Each row comes from the steps of one path. Every step used is in the known rows, and no mark comes twice. Write the path behind each row, first mark first.
Known rows
nopo > kisud > mede: [  7 -34 -10 -16   8 -18 -28 -17 -21  19 -12  -9   7  -1 -25 -15  -3  -1
  10 -14  -2  22  -1   0 -11]
luro > mede > kisud > bitifi: [ 17  16 -20  27  39  -5  17 -11  -9  17 -40 -20 -32  12   8   0  19 -17
 -12  -8  35  -9  29 -13  -2]
megug > nopo: [ 11 -12   8   9  12   5   7 -28 -41  -2 -28  25   7  15 -33  39   6   8
  14   0  11  -4  12  20   5]
bitifi > megug > nopo > kisud: [ 10 -15   3  11 -28  -8   2 -28 -13   5  -6  18  25  12 -55  -4   7 -15
  -2 -21   6  -4  16  16  16]
luro > mede > kisud > bitifi > megug > nopo: [ 25  11 -16  33  19  -6  24 -29 -17  19 -41  -4 -22  25 -18   8  18 -24
  -9 -13  40 -14  39  -5  10]
nopo > luro > mede: [ 10  -5 -23  21  19  29   3 -26  17  12 -25 -23 -36 -16 -41 -44   2  15
 -16 -20  21  -4   5  -7 -15]
megug > mede > kisud > bitifi > luro: [ 20  -3  37  -7  30   6 -12 -10 -47   2 -26  -2  21  41 -20  24  48  -8
 -13  -4  30  10  33  13  18]
megug > nopo > kisud: [  6 -20   4   8  28   1 -10 -26 -46  -1 -38  15  14   6 -44  22  18  10
  10 -14  11   4   9  23  -3]
kisud > mede > luro: [ 17 -25 -24 -34 -17  -8  -4 -14  18  44   6 -18   3  22   9 -16 -44  -9
  11  -5  17   6   1 -15 -18]
megug > bitifi > kisud > mede: [ 24 -43  24   0 -29 -38  -1 -37 -27  13 -33  15  45  42 -22  25 -22  -1
  51  37 -19  23   4  34  22]
megug > bitifi: [  6 -16  18  16   2 -11  19 -16 -11   1 -18  16  23  41 -13  29 -15 -11
  11  20  -4  13  -6  14  29]
megug > mede > luro: [ 23  -1  20 -11  13  12  -5 -13  19  13 -32  -7  20  26  -7 -13 -13  10
 -11 -16  16 -15  22   5 -22]
nopo > kisud > bitifi: [ -5 -15  -6  -3  40 -13 -21  17 -25  19 -20 -40   8   0   9 -13  45  -9
  -8  -7  21  17 -10 -11   1]
luro > mede > kisud: [ 18  19 -19  28  22   2  17 -23   6   4 -33   1 -32   3 -11  -7  -3  -9
  -9 -17  18 -15  35  -2 -11]
valu > nopo > luro > mede > kisud > bitifi > megug: [ -3  -5 -54   5   8  16   1 -11  33  30 -21 -33 -30   0 -37 -36   9  18
   0 -37  47 -19  -4  -4  -4]
nopo > kisud: [ -5 -11  -4  -2  21  -5 -21   2  -7   1 -12 -14   8 -13 -14 -21  15   2
  -5 -18   1  10  -3   4 -10]
kisud > mede: [ 15 -27  -7 -19 -16 -16  -9 -25 -17  22   1   6  -2  14 -13   8 -24  -4
  18   5  -3  14   3  -5  -1]
valu > mede > kisud: [ -8 -26 -33  -5   6  17  23 -28   7   5  -7  -9 -14   9  -5  26 -35 -13
  29 -14  15   9  17   1 -11]
nopo > kisud > mede > luro: [  8 -32 -24 -27   8 -12 -24  -9   7  36  -7 -27   9   6  -8 -34 -20  -5
   4 -22  14  14  -3  -9 -24]
megug > mede > kisud: [ 16   3  37  -3  28  18   0 -16 -19 -14 -42  13   7  28 -36  22  16  -2
 -13 -19   4   0  31  12  -8]
valu > bitifi > luro > mede > kisud: [ 13  18 -26   0 -15 -20  11 -24 -21  14   2 -23   8  39  -2  -5   4 -10
  17  18  20 -19  32  -1  58]

Which path is each row?
[ 21   0  16  -3 -42   1   5 -18  39  16   0   2  29  28 -23 -33 -18 -15
 -18 -22  11 -18  25   2   1]
bitifi > megug > mede > luro
[ 24  -7   8  29  -5 -19  13 -39 -27   6  -5  26  25  48 -26  18  -3 -15
   8  20  23  10  31  32  48]
megug > bitifi > luro > mede > kisud
[ 15  -6  -8  21 -20  22  22 -41  -1   9 -17   9  -9  17 -76 -11   3 -16
 -16 -32  24  -8  26   7  11]
bitifi > megug > nopo > luro > mede > kisud
[ 11 -12 -16  10  27 -27 -31  -7 -36  24  -9 -29  15   1   3 -28  51  -3
  -4  -1  39  11  15   5  19]
nopo > kisud > bitifi > luro > mede
[ 16  -5  11  -6  -8  -9   2   4  10  34 -10 -32  23  38  10 -15  22 -24
 -18  -5  34  -5  10 -16  15]
kisud > bitifi > megug > mede > luro
[  8   7 -23   7 -21   6  37 -35  -4  17 -27 -26  -7  46 -51  -2  -7 -21
   6  -9  14 -23  20 -14  47]
valu > bitifi > megug > nopo > luro > mede > kisud
[  9 -11   2   7  -8 -13  10  -6 -28  25  -8 -12  15  30  -6  18  33 -25
  -2   5  30   1   4  -7  32]
kisud > bitifi > megug > nopo
[ 20 -35   6 -20 -40 -33 -24 -26 -21  16 -19  -1  27   1 -13  -5  -9  13
  51  21 -18  11  12  26  -9]
bitifi > kisud > mede
[  4 -19  -2   4  -1   6   7  -7 -24  28 -10 -26   6  26 -26   4  39 -20
 -11  -4  36   8  -4 -11  27]
kisud > bitifi > megug > nopo > luro
[ -4  -9  -1  -5  20  26  19   6 -23  19 -13 -29  -9  33 -34  15  43 -35
 -24 -23  39  15   5 -15  18]
mede > kisud > bitifi > megug > nopo > luro
[  6  -9  -1  -8   3 -19 -18  10 -42  24  23 -23  22  21  24   4  51 -10
   1  23  41  15   4   1  40]
kisud > bitifi > luro
[ 17   3  29   2 -29   7   9 -20   8  -6  -8  17  19  30 -48  -5   6 -23
 -20 -25   0  -7  33   8  13]
bitifi > megug > mede > kisud
[  6   0 -22  16  32  39  11 -19  13  10 -29 -28 -43  -7 -47 -35   9   2
 -24 -32  27   1  12 -10 -17]
nopo > luro > mede > kisud
[ 17 -29  -1   1 -37 -15  -4 -41 -22  15  -6  22  23  18 -61   0  -6 -17
   7 -19   4   4  16  14  15]
bitifi > megug > nopo > kisud > mede
[ 10 -16 -11 -30 -40 -40  -3 -21 -21  22 -25 -34  27  33   0   3 -16   4
  61  36 -22  -4   6   1  32]
valu > bitifi > kisud > mede
[ 10 -14 -27 -24 -39 -22  17 -28  -2  39 -10 -30  26  54 -26  -8 -29 -23
  23  -2   9 -15   9 -15  41]
valu > bitifi > megug > nopo > kisud > mede > luro
[ 16 -10 -10  22  36  36  15 -43 -30   7 -51   3 -27  10 -71  11  12  10
  -5 -25  32  -4  21  11  -9]
megug > nopo > luro > mede > kisud
[-14 -12 -39 -10  13 -11 -28   2  14  10 -16  -9   5 -15 -17 -21   1  35
  23 -27  15 -13 -14  16 -16]
valu > nopo > kisud
[  1  -1 -13  -5 -30 -18  18 -22 -15  14 -14 -18  24  42 -33   3  -4 -18
  18   2  -3 -17   8  -7  53]
valu > bitifi > megug > nopo > kisud
[  0 -19  -5  -7  23 -20 -35  10 -41  21   6 -31  26   4   4 -18  56  -6
  -5   1  32  21   1   4  22]
nopo > kisud > bitifi > luro
[ 16 -38  -1  -4  19 -10 -16 -42 -57  13 -38  19  12  15 -53  27   3   7
  22 -10   8  13  10  20  -4]
megug > nopo > kisud > mede
[ -7   4  -1  -9  39  10  12  25 -23  13 -14 -33 -12  26  14  23  39 -29
 -16  -7  30  15   2 -19   8]
mede > kisud > bitifi
[ 15  -1  36  -4  45  12  -2  -5 -35   1 -48  -8   7  38 -17  29  39  -9
 -15 -11  19   5  24   1   2]
megug > mede > kisud > bitifi
[  2 -11 -49   2  18 -29 -36  -9  -8  29 -15 -21   7  -6  -3 -28  27  33
  23 -14  46 -15   2  17   6]
valu > nopo > kisud > bitifi > luro > mede
[  2  -5  -2   1 -16 -17   6  12  -3  25  10 -27  10  21  15  -7  30 -31
 -11   6  23   4  -3 -20  29]
kisud > bitifi > megug
[ 18 -15 -10  25  27  27   8 -49 -27   8 -48   7 -21   3 -66   3   6  20
   1 -16  27  -7  16  13  -7]
megug > nopo > luro > mede
[ 16 -12 -11  21   2  -1  12 -22 -19  31 -24 -23  -6  22 -28  -5  33 -16
 -10  -6  42  -3   9 -10  23]
kisud > bitifi > megug > nopo > luro > mede
